What can hang from each mark:
boput: vero
faseg: vero
gavopus: morovid tosagov vero
vero: boput faseg gavopus
tosagov: gavopus
kidi: gizavir
morovid: gavopus kidi
regur: gavopus

Every row comes from one small tree of marks. Brackets hold a mark, then the marks that hang from it, in alphabetical order. Every link used is in the known rows. Which tree was each row made from?
Known rows:
{faseg vero}: [ 0.01 -0.05  0.04  0.08 -0.02  0.12  0.00  0.14 -0.06 -0.21 -0.05  0.10
  0.09 -0.01  0.03  0.07 -0.01 -0.03  0.21 -0.17  0.10  0.09]
{tosagov {gavopus {morovid {kidi gizavir}}}}: [-0.24  0.07 -0.41  0.08 -0.04 -0.05  0.05 -0.25  0.01  0.01  0.02  0.20
 -0.25  0.16 -0.12  0.27  0.32  0.12 -0.08 -0.14  0.10  0.24]
{vero faseg}: [ 0.02 -0.08  0.06  0.04  0.00 -0.13 -0.07 -0.14 -0.06  0.10 -0.01 -0.02
 -0.06  0.01 -0.09  0.02 -0.01  0.04  0.01 -0.12  0.00  0.19]
{vero boput faseg}: [-0.04 -0.11  0.00  0.23 -0.02 -0.38  0.02 -0.27 -0.16  0.11  0.02 -0.15
  0.11  0.02 -0.14  0.16  0.02  0.15 -0.03 -0.17  0.00  0.27]
{faseg {vero gavopus}}: [-0.01 -0.04  0.12 -0.04 -0.12 -0.04  0.02  0.15 -0.10 -0.25 -0.02  0.12
  0.05 -0.03  0.09  0.13  0.03  0.07  0.22 -0.32  0.12  0.12]
{boput {vero faseg}}: [ 0.13 -0.14  0.11  0.18  0.05 -0.05 -0.17 -0.09 -0.08 -0.02 -0.08  0.08
 -0.16  0.15 -0.18  0.03 -0.08 -0.03  0.02 -0.20  0.05  0.02]
{faseg {vero boput gavopus}}: [-0.06 -0.04  0.05  0.14 -0.13 -0.30  0.13  0.02 -0.20 -0.25  0.00 -0.03
  0.21 -0.04  0.05  0.26  0.08  0.17  0.19 -0.39  0.12  0.17]
{vero boput faseg {gavopus morovid}}: [ 0.05 -0.12  0.08  0.16 -0.15 -0.44 -0.07 -0.18 -0.08  0.09  0.03 -0.08
  0.16  0.16  0.01  0.26  0.11  0.33 -0.08 -0.33  0.09  0.40]
{regur {gavopus morovid {vero boput faseg}}}: [ 0.19 -0.20 -0.01  0.33 -0.15 -0.10 -0.13 -0.05 -0.16  0.09 -0.02  0.03
  0.06  0.15  0.09  0.18 -0.02  0.19  0.03 -0.29 -0.11  0.35]
{morovid {gavopus tosagov}}: [-0.08 -0.11 -0.35  0.09  0.03  0.08 -0.33 -0.10 -0.14  0.19  0.08  0.04
 -0.06  0.06  0.10  0.14  0.16  0.08  0.07 -0.08  0.01 -0.09]
{vero boput {gavopus morovid}}: [ 0.04 -0.03  0.03  0.12 -0.14 -0.31  0.01 -0.06 -0.03 -0.02  0.04 -0.07
  0.20  0.15  0.13  0.24  0.12  0.29 -0.09 -0.21  0.08  0.20]
{faseg {vero boput {gavopus tosagov}}}: [ 0.01 -0.07 -0.14  0.18 -0.14 -0.18 -0.09 -0.03 -0.33 -0.09  0.04  0.06
  0.27  0.01  0.22  0.31  0.03  0.26  0.10 -0.48  0.15  0.24]
{regur gavopus}: [ 0.03 -0.10  0.10 -0.06 -0.05  0.01  0.11  0.05 -0.05  0.06  0.03 -0.02
 -0.09 -0.05  0.03 -0.04  0.04 -0.01  0.12 -0.01 -0.06 -0.12]
{gavopus {morovid kidi} tosagov vero}: [ 0.25  0.03 -0.47  0.22 -0.11  0.41 -0.38 -0.09 -0.03  0.06  0.12  0.44
 -0.09  0.30  0.17  0.15  0.12  0.26 -0.19 -0.15 -0.03  0.22]
{tosagov {gavopus vero}}: [-0.06  0.04 -0.19 -0.05 -0.06 -0.05 -0.12 -0.04 -0.16 -0.09 -0.03  0.20
 -0.12 -0.08  0.19  0.18 -0.18 -0.03  0.05 -0.27 -0.10  0.10]
{regur {gavopus {morovid kidi} tosagov}}: [ 0.16 -0.08 -0.26  0.07 -0.07  0.30 -0.14 -0.11 -0.03  0.25  0.18  0.26
 -0.15  0.25  0.10  0.11  0.27  0.28 -0.09 -0.03  0.06 -0.01]
{morovid {gavopus tosagov vero} kidi}: [ 0.02 -0.03 -0.64  0.22 -0.04  0.22 -0.38 -0.20 -0.16  0.10  0.18  0.32
 -0.30  0.11  0.04  0.18  0.25  0.19 -0.01 -0.14 -0.10 -0.05]
{regur {gavopus tosagov vero}}: [ 0.20 -0.08 -0.19  0.08 -0.12  0.28 -0.24  0.08 -0.25  0.11  0.02  0.23
 -0.08  0.03  0.31  0.00 -0.10  0.08  0.03 -0.24 -0.16  0.04]
{vero boput gavopus}: [-0.06 -0.02  0.01  0.05 -0.11 -0.44  0.13 -0.11 -0.14 -0.03  0.06 -0.13
  0.10 -0.03  0.04  0.18  0.08  0.21 -0.04 -0.21  0.02  0.09]
{tosagov {gavopus morovid {vero faseg}}}: [ 0.06 -0.07 -0.10  0.04 -0.10 -0.07 -0.33 -0.12 -0.11  0.03 -0.06  0.24
 -0.08  0.11  0.15  0.25 -0.15  0.08 -0.01 -0.37 -0.05  0.40]
{regur {gavopus tosagov {vero boput faseg}}}: [ 0.17 -0.18 -0.20  0.32 -0.14 -0.12 -0.22 -0.17 -0.41  0.22  0.02  0.08
  0.03  0.04  0.17  0.17 -0.09  0.22  0.00 -0.41 -0.16  0.29]

Which tree is each row?
[-0.02  0.04 -0.43  0.16 -0.16  0.09 -0.14 -0.13 -0.05  0.11  0.08  0.29
 -0.12  0.29  0.05  0.18  0.42  0.35 -0.22 -0.25  0.10  0.32]	{vero {gavopus {morovid {kidi gizavir}} tosagov}}
[-0.05 -0.09  0.07  0.11 -0.13 -0.58  0.06 -0.24 -0.20  0.07  0.04 -0.12
  0.06 -0.01 -0.05  0.20  0.06  0.25 -0.05 -0.33  0.02  0.29]	{vero boput faseg gavopus}
[ 0.16 -0.05 -0.06  0.05 -0.05  0.03 -0.26  0.01 -0.20 -0.01  0.00  0.21
 -0.09  0.18  0.16  0.10 -0.05  0.15 -0.07 -0.34  0.08 -0.08]	{boput {vero {gavopus tosagov}}}
[ 0.00 -0.03 -0.17  0.10 -0.12 -0.31 -0.08 -0.17 -0.27  0.13  0.09 -0.03
  0.18  0.03  0.20  0.24  0.04  0.31 -0.11 -0.31  0.04  0.16]	{vero boput {gavopus tosagov}}
[ 0.02  0.07 -0.35  0.04 -0.09  0.09 -0.17 -0.17  0.00 -0.04  0.10  0.38
 -0.23  0.14  0.06  0.28  0.08  0.16 -0.07 -0.20 -0.02  0.14]	{tosagov {gavopus {morovid kidi} vero}}
[ 0.09 -0.07  0.14  0.01 -0.15  0.09 -0.10  0.22  0.02 -0.24 -0.04  0.16
  0.14  0.14  0.15  0.19  0.09  0.15  0.16 -0.32  0.18  0.23]	{faseg {vero {gavopus morovid}}}
[ 0.01 -0.15 -0.21  0.20 -0.04 -0.06 -0.34 -0.10 -0.14  0.04  0.01  0.08
 -0.19  0.03 -0.05  0.10  0.06  0.02  0.13 -0.22 -0.14  0.13]	{morovid {gavopus {vero faseg}}}
[ 0.11 -0.13 -0.10  0.20 -0.15 -0.32 -0.28 -0.23 -0.23  0.23  0.07  0.02
  0.22  0.22  0.17  0.31  0.08  0.42 -0.17 -0.42  0.11  0.45]	{vero boput faseg {gavopus morovid tosagov}}
[ 0.09 -0.09 -0.09  0.23 -0.12 -0.10  0.08  0.00 -0.21 -0.04  0.02  0.01
  0.00 -0.05  0.12  0.07 -0.05  0.07  0.09 -0.19 -0.18  0.04]	{regur {gavopus {vero boput}}}
[-0.01 -0.10 -0.53  0.39 -0.05 -0.05 -0.36 -0.15 -0.30  0.09  0.07  0.07
  0.06  0.06  0.18  0.26  0.08  0.16  0.01 -0.27 -0.10  0.07]	{morovid {gavopus tosagov {vero boput}}}
[ 0.05 -0.01 -0.30  0.07 -0.09 -0.04 -0.26 -0.30 -0.07  0.04  0.08  0.37
 -0.29  0.16 -0.04  0.31  0.07  0.21 -0.06 -0.30 -0.01  0.34]	{tosagov {gavopus {morovid kidi} {vero faseg}}}
[ 0.00 -0.04 -0.11  0.24 -0.15 -0.15  0.11 -0.09 -0.04 -0.21  0.13  0.16
  0.09  0.19 -0.06  0.37  0.33  0.36  0.08 -0.33  0.22  0.22]	{faseg {vero boput {gavopus {morovid kidi}}}}
[ 0.19 -0.07  0.16  0.06 -0.08  0.04 -0.19  0.12  0.05 -0.14 -0.04  0.17
 -0.05  0.29  0.06  0.11  0.04  0.12 -0.04 -0.24  0.14 -0.04]	{boput {vero {gavopus morovid}}}
[ 0.06  0.02 -0.18  0.00 -0.09  0.09 -0.25  0.01 -0.04 -0.07 -0.05  0.25
 -0.03  0.09  0.23  0.24 -0.13  0.04  0.00 -0.27 -0.03  0.20]	{tosagov {gavopus morovid vero}}
[-0.02  0.05 -0.52  0.53 -0.13  0.01  0.01 -0.15 -0.02 -0.11 -0.01  0.21
 -0.02  0.25 -0.11  0.22  0.30  0.22 -0.16 -0.20 -0.05  0.41]	{gavopus {morovid {kidi gizavir}} {vero boput}}
[ 0.15 -0.02 -0.18  0.34 -0.11  0.00 -0.17  0.02 -0.04 -0.09 -0.03  0.08
  0.22  0.17  0.14  0.19 -0.04  0.15 -0.08 -0.19 -0.05  0.28]	{gavopus morovid {vero boput}}
[ 0.01 -0.19 -0.46  0.42 -0.06 -0.19 -0.46 -0.27 -0.36  0.19  0.04  0.04
  0.01  0.08  0.08  0.27  0.07  0.20  0.02 -0.37 -0.11  0.28]	{morovid {gavopus tosagov {vero boput faseg}}}
[-0.03  0.06 -0.43  0.23 -0.10 -0.16 -0.07 -0.32 -0.10 -0.04  0.12  0.25
 -0.08  0.13  0.04  0.41  0.10  0.25 -0.10 -0.26 -0.01  0.21]	{tosagov {gavopus {morovid kidi} {vero boput}}}
[ 0.02 -0.09 -0.18  0.23 -0.11 -0.31 -0.23 -0.26 -0.20  0.04 -0.03  0.09
  0.05  0.11  0.11  0.38 -0.12  0.18 -0.04 -0.43 -0.04  0.47]	{tosagov {gavopus morovid {vero boput faseg}}}
[ 0.31 -0.19 -0.11  0.19 -0.15  0.28 -0.44  0.03 -0.19  0.22 -0.02  0.27
 -0.02  0.22  0.29  0.09 -0.06  0.19 -0.02 -0.34 -0.10  0.34]	{regur {gavopus morovid tosagov {vero faseg}}}
[ 0.20 -0.06 -0.22  0.16 -0.09  0.12 -0.43 -0.10 -0.25  0.15 -0.02  0.24
 -0.02  0.09  0.16  0.07 -0.16  0.12 -0.07 -0.33 -0.11  0.35]	{gavopus tosagov {vero faseg}}
[ 0.08 -0.08 -0.10  0.32 -0.09 -0.26 -0.11 -0.17 -0.22  0.00 -0.03  0.00
  0.06  0.02 -0.02  0.15 -0.10  0.13 -0.03 -0.29 -0.12  0.37]	{gavopus {vero boput faseg}}
[-0.09 -0.05 -0.53  0.13  0.03  0.10 -0.25 -0.30 -0.10  0.21  0.21  0.16
 -0.26  0.12 -0.07  0.17  0.38  0.20  0.00 -0.01  0.03 -0.14]	{morovid {gavopus tosagov} kidi}
[ 0.18 -0.12 -0.07  0.29 -0.14  0.03 -0.05  0.07 -0.09 -0.03  0.00  0.06
  0.11  0.13  0.18  0.15  0.00  0.15  0.04 -0.19 -0.11  0.16]	{regur {gavopus morovid {vero boput}}}
[ 0.20 -0.15  0.21  0.11 -0.08 -0.10 -0.26 -0.01 -0.01 -0.06 -0.06  0.16
 -0.10  0.31 -0.03  0.14  0.01  0.16 -0.04 -0.37  0.13  0.15]	{boput {vero faseg {gavopus morovid}}}
[-0.01  0.03 -0.51  0.29 -0.05  0.26 -0.17 -0.15 -0.01  0.15  0.03  0.27
 -0.07  0.30 -0.03  0.15  0.35  0.25 -0.22 -0.11  0.11  0.29]	{gavopus {morovid {kidi gizavir}} tosagov}
[-0.05 -0.03 -0.47  0.18 -0.03  0.10 -0.17 -0.16 -0.03 -0.05  0.15  0.23
 -0.38  0.06 -0.13  0.13  0.30  0.09  0.07 -0.06 -0.11 -0.11]	{morovid {gavopus vero} kidi}
